Every row comes from one small tree of marks. The marks that hang from a mark follow it in brackets, in alphabetical order. Every link used is in the known rows. Which tree was each row made from?
Known rows
lirete{bivek{fase} koli legeb}: [-12.4,-10.0,8.1,-1.9,-2.0,3.9,-1.3,-4.5,2.3,-17.9,24.7,-51.9,13.7,6.3,9.2,-6.0,10.0,-6.3,-9.1,8.1,7.5,-16.6]
tilug{legeb zalom}: [0.1,2.4,-16.2,4.2,-10.1,5.1,5.6,24.7,2.4,-1.6,-22.1,28.7,-8.9,3.7,10.3,13.6,28.9,28.9,6.4,-8.3,14.3,-5.2]
fase{bivek}: [-5.9,0.9,6.9,11.7,-1.0,0.2,-10.2,-3.0,-6.5,16.0,-18.9,13.6,-12.1,29.8,-52.2,5.6,5.3,-4.1,-14.4,-23.5,0.8,-1.5]
timini{bivek}: [3.1,1.4,4.1,-1.2,8.6,-5.3,1.0,-18.1,-2.5,10.4,-16.9,4.4,-16.0,15.0,9.4,1.4,1.0,0.8,14.5,8.9,4.4,1.2]
lirete{bivek{fase} koli legeb{tilug}}: [-0.6,-14.9,15.9,-5.2,-2.1,8.3,-0.8,3.7,2.1,-13.0,26.8,-57.3,12.1,-15.6,11.9,-10.6,6.5,0.6,-20.7,8.2,4.8,-17.8]
bivek{fase}: [4.2,2.9,16.5,-5.9,-3.1,-2.8,8.2,-14.5,11.7,14.6,-21.5,-1.4,-5.7,7.1,-9.1,9.0,9.2,12.5,3.0,-19.3,-3.5,6.3]
lirete{bivek{fase} koli legeb{tilug{zalom}}}: [-2.0,-13.7,8.3,-3.5,-5.8,5.2,-3.7,18.0,2.0,-23.4,22.2,-36.9,15.8,-22.4,21.0,-6.3,11.8,10.2,-14.7,13.7,13.1,-16.1]
lirete{bivek legeb{tilug}}: [11.9,-14.7,4.8,3.7,-0.7,8.6,2.0,9.1,-0.7,-1.4,7.7,-51.1,-13.1,-7.9,30.6,-3.5,3.5,4.5,-16.5,-0.7,4.4,-12.2]
lirete{koli}: [2.4,1.1,1.9,8.1,1.1,4.4,-12.1,3.6,-2.5,-0.5,4.8,12.5,-9.2,20.5,-18.1,4.7,2.3,-7.1,-5.5,-4.6,-0.4,-2.2]
legeb{tilug}: [22.6,-3.1,11.6,2.9,0.4,6.1,-0.4,5.4,2.8,17.8,-15.8,1.4,-23.6,-6.9,-1.6,5.7,0.2,10.9,-11.1,-16.3,-5.3,3.5]
lirete{bivek legeb{tilug{zalom}}}: [11.7,-13.6,-2.8,4.1,-3.9,4.9,-1.5,22.1,-0.3,-11.6,2.8,-30.7,-9.4,-14.9,44.8,1.0,8.4,14.4,-11.5,3.6,11.5,-10.5]
timini{bivek koli{fase} megu}: [5.0,-15.2,2.7,-25.8,23.5,-7.8,7.5,-18.9,0.3,5.1,-16.9,-14.6,2.5,13.1,17.1,-32.2,11.5,-11.3,59.0,39.2,-7.1,16.7]
koli{fase timini}: [1.8,3.5,8.8,2.2,8.9,-5.7,-12.3,-41.1,-1.5,16.1,-23.6,-3.5,-5.8,15.7,40.4,10.2,-1.1,-7.2,8.1,-35.2,-1.9,24.1]
legeb{tilug{zalom{lirete{koli{fase}}}}}: [14.5,10.9,2.2,-2.2,-12.3,1.2,-1.3,24.7,0.4,1.4,-5.7,41.5,-3.7,-18.9,20.9,4.2,-11.7,1.0,14.6,-5.6,-9.1,13.0]
legeb{tilug{zalom{lirete{bivek koli}}}}: [2.8,8.7,-3.9,5.6,-8.7,0.9,2.0,33.3,2.8,-7.9,9.5,22.3,-5.2,-24.6,-4.3,1.8,-18.8,9.3,-14.8,6.5,-4.5,0.0]
zalom{lirete{bivek{fase} koli{timini} legeb}}: [-15.2,6.5,0.5,1.5,5.0,-2.1,7.4,-20.1,6.5,-4.9,23.9,-27.6,21.0,-9.5,-13.9,11.6,-12.1,-8.3,-17.6,-1.0,-8.4,-8.4]
zalom{lirete{bivek{fase}}}: [-11.4,17.1,6.3,-2.4,-7.9,-6.6,23.7,-5.6,14.6,8.1,-3.6,-5.8,-2.6,-6.4,-13.6,3.9,-19.7,5.0,-2.7,-8.7,-13.3,3.8]
zalom{lirete{bivek koli}}: [-13.7,15.8,-5.8,7.5,-5.5,-0.3,5.6,10.7,2.5,-4.9,19.8,4.6,-5.0,4.4,-20.1,0.7,-25.8,-12.3,-9.7,4.8,-10.8,-2.8]
tilug{legeb}: [1.1,0.9,-6.8,2.6,-5.4,9.4,9.2,6.6,2.3,11.5,-17.4,3.9,-14.8,11.7,-2.1,8.4,23.1,16.9,0.3,-15.2,4.6,-8.0]
megu{timini}: [7.5,-6.9,-1.5,3.2,-11.0,-3.2,2.4,-9.4,0.2,12.8,-15.8,11.6,-16.0,14.0,-18.1,-24.1,-4.3,6.9,-14.1,-24.1,9.1,13.7]
tilug{legeb zalom{lirete{bivek{fase} koli}}}: [-25.2,14.6,-13.7,-1.8,-17.0,1.5,19.0,26.3,8.7,-15.7,8.2,19.9,16.5,-16.2,-12.2,3.9,6.8,19.5,-0.4,9.3,4.8,-10.9]
koli{fase timini{bivek}}: [-4.6,2.2,10.6,-4.6,16.1,-11.7,-11.0,-54.2,-6.3,13.7,-23.5,-6.6,-2.7,12.1,54.6,1.4,-3.4,-11.4,21.5,-13.3,4.5,20.3]
megu{timini{koli}}: [6.8,-6.5,-8.1,-6.0,-3.5,-4.6,6.6,-8.0,0.6,11.3,-15.7,18.8,-12.7,14.0,-51.0,-39.4,-0.5,3.0,-3.9,2.2,5.5,11.8]
tilug{legeb zalom{lirete{koli}}}: [-6.5,14.9,-22.5,4.2,-15.3,6.0,10.7,35.8,2.6,-6.7,-1.4,51.4,2.8,-5.0,-19.5,15.3,10.7,16.9,7.5,3.0,1.5,-8.7]

Which tree is each row?
[6.3,9.0,-2.2,2.6,8.7,-4.9,-4.1,0.3,-1.2,2.9,-1.7,38.1,2.9,-29.5,-10.7,14.1,-15.6,8.9,-9.2,10.2,-3.6,5.0] -> legeb{tilug{zalom{lirete{koli{timini{bivek}}}}}}
[-17.9,14.9,-6.4,12.7,7.1,-3.9,-1.0,-12.7,1.8,-0.6,18.8,1.6,2.6,-1.0,-25.0,10.2,-29.1,-11.5,-26.0,-3.6,-10.4,1.3] -> zalom{lirete{bivek koli{timini}}}
[-5.1,-9.6,8.6,-3.9,18.2,-2.5,-11.0,-40.6,-3.6,-2.6,9.8,-26.8,20.2,3.9,3.4,11.2,13.9,-7.1,-3.8,9.3,8.2,-10.8] -> lirete{koli{timini{bivek{fase}}} legeb}
[9.5,9.2,-3.2,4.7,-9.2,-1.1,10.5,28.5,6.7,1.5,-7.4,20.0,-14.2,-26.4,5.7,5.5,-17.0,17.0,-9.8,-1.9,-5.6,4.3] -> legeb{tilug{zalom{lirete{bivek}}}}
[21.0,-13.2,-2.2,4.0,-2.3,10.5,-14.0,27.9,-5.2,-11.4,10.0,4.3,-0.1,-8.6,11.8,8.9,16.9,5.1,-5.5,7.2,7.3,-12.5] -> lirete{koli legeb{tilug{zalom}}}
[15.4,8.8,-15.5,3.2,-8.2,-0.6,9.0,23.6,5.3,1.5,-13.0,33.8,-7.8,-1.1,8.2,24.5,3.9,11.1,15.3,-3.1,-4.2,-0.8] -> tilug{zalom{lirete{legeb}}}
[20.3,3.0,-1.4,1.5,-4.6,10.0,5.1,19.9,0.2,5.9,14.7,9.1,-4.3,-11.9,-14.1,13.3,-7.4,-6.2,-2.8,1.9,-16.2,-10.0] -> zalom{lirete{koli legeb{tilug}}}
[-2.1,-14.7,-4.0,10.7,9.9,4.2,-19.8,3.2,-6.4,-20.4,25.3,-33.4,12.4,-18.8,23.1,5.8,2.8,2.6,-34.9,6.4,14.1,-11.8] -> lirete{bivek koli{timini} legeb{tilug{zalom}}}
[6.4,-14.2,16.2,-6.4,18.2,2.2,-10.3,-33.0,-4.2,1.4,12.1,-31.4,17.7,-18.1,4.4,8.2,10.2,-1.1,-13.7,10.2,4.4,-11.2] -> lirete{koli{timini{bivek{fase}}} legeb{tilug}}
[-3.9,8.4,-8.8,2.5,-12.8,-0.9,-7.8,21.2,-8.2,-8.2,0.2,37.2,10.9,12.3,-3.5,8.7,3.4,-13.7,20.2,-4.7,-0.4,0.0] -> tilug{zalom{lirete{koli{fase{bivek}} legeb}}}
[-4.6,-9.2,6.8,1.2,-4.8,6.5,-21.7,-3.7,-16.0,-4.7,7.6,-10.0,7.7,34.5,5.0,-5.8,15.8,-28.0,12.4,-12.0,5.1,-6.6] -> lirete{koli{fase{bivek}} legeb}
[-14.6,-9.4,2.1,4.4,9.7,1.3,-19.9,-27.4,-9.8,-16.1,22.9,-53.7,12.8,14.2,54.4,-4.0,0.9,-24.0,-4.1,-7.1,9.3,-0.9] -> lirete{bivek koli{fase timini} legeb}
[1.6,7.9,-16.9,5.4,-8.8,-2.2,10.3,24.9,4.9,-9.2,-1.6,7.1,-4.7,-3.9,20.1,14.0,-4.5,8.4,7.2,3.9,1.4,-4.3] -> tilug{zalom{lirete{bivek legeb}}}
[6.3,-13.8,14.5,-1.1,-5.2,11.0,-21.5,5.2,-16.1,0.2,9.3,-15.7,5.9,11.8,6.6,-7.4,12.2,-22.6,2.5,-11.8,1.3,-7.1] -> lirete{koli{fase{bivek}} legeb{tilug}}
[3.0,16.8,-13.2,6.6,-8.6,-2.9,-0.5,25.7,3.2,-4.9,-2.0,55.4,-3.3,0.7,-20.8,17.4,-8.3,4.4,6.7,1.9,-5.3,3.3] -> tilug{zalom{lirete{koli}}}
[0.2,-15.8,3.8,-1.5,33.3,-7.9,-4.0,-38.2,1.9,12.1,-13.5,-20.8,3.0,3.6,-0.4,5.9,3.0,4.2,2.9,3.8,-1.1,13.3] -> koli{timini{bivek megu}}
[-12.9,1.7,11.0,3.8,-5.4,1.1,-22.2,-6.4,-13.1,1.2,-0.3,11.9,1.1,33.8,-14.7,-8.6,2.7,-25.3,6.2,-17.3,1.5,5.7] -> lirete{koli{fase{bivek}}}
[-10.7,15.4,-23.2,7.9,-3.2,2.9,4.0,15.3,2.1,-3.2,-2.1,48.3,10.7,-10.0,-22.5,24.5,7.6,16.4,-6.7,-4.1,2.0,-4.7] -> tilug{legeb zalom{lirete{koli{timini}}}}
[6.4,-16.6,-3.2,-18.0,28.1,-4.9,9.9,-10.4,3.2,6.0,-12.2,-11.0,-1.4,9.1,-28.9,-22.5,11.8,-0.1,34.5,46.3,-6.7,4.5] -> timini{bivek koli megu}
[-20.2,16.4,-1.1,5.4,2.3,-6.1,-2.9,-20.7,-1.0,-1.6,14.7,-3.4,6.3,3.0,15.2,1.2,-30.0,-21.8,-2.9,-10.7,-10.2,12.4] -> zalom{lirete{bivek koli{fase timini}}}
[4.7,-5.6,-3.0,-12.9,-8.6,-6.4,4.5,-16.1,-2.3,11.0,-19.6,15.3,-9.0,17.0,-10.5,-47.9,-0.8,-7.1,17.7,-4.3,4.2,24.3] -> megu{timini{koli{fase}}}
[-1.3,2.9,9.1,-21.0,13.5,-9.3,14.7,-28.4,6.0,10.1,-20.2,3.5,0.0,3.4,-31.2,-17.1,10.0,3.7,27.4,35.4,-1.4,-0.8] -> timini{bivek{fase} koli}
[1.6,-7.4,-6.6,-11.9,3.0,-10.6,8.6,-21.5,-4.2,9.2,-15.1,14.8,-9.5,10.3,-39.7,-46.3,-2.6,0.5,8.0,24.9,10.3,8.8] -> megu{timini{bivek koli}}
[-6.1,8.2,-12.4,0.5,-13.2,-2.4,0.4,21.6,-1.7,-20.9,12.9,7.7,6.5,0.5,44.1,2.2,-6.3,-10.3,21.8,7.5,2.1,-0.2] -> tilug{zalom{lirete{bivek koli{fase} legeb}}}
[-9.9,-15.2,12.9,0.9,20.1,-5.6,-16.1,-35.1,-5.0,16.9,-20.2,-16.7,12.4,21.9,-7.0,-1.8,6.9,-12.7,3.6,-33.3,-5.1,24.6] -> koli{fase{bivek} timini{megu}}
[11.7,2.6,-1.3,1.6,-6.0,5.7,16.7,15.0,4.5,6.4,8.0,-22.3,-12.7,-17.0,11.1,5.2,-15.3,0.8,-8.5,-1.2,-12.2,-8.8] -> zalom{lirete{bivek legeb{tilug}}}
[-0.9,9.2,5.8,-2.0,-10.6,-1.6,9.2,22.5,9.2,-6.7,7.0,13.9,5.4,-32.6,-9.3,0.8,-14.5,14.3,-12.4,4.5,-4.6,0.8] -> legeb{tilug{zalom{lirete{bivek{fase} koli}}}}
[-0.2,2.7,8.2,-5.0,-7.1,5.4,15.0,11.0,6.7,-4.3,25.2,-27.3,11.0,-23.8,-7.2,1.0,-12.6,-2.8,-12.1,7.8,-11.6,-13.6] -> zalom{lirete{bivek{fase} koli legeb{tilug}}}
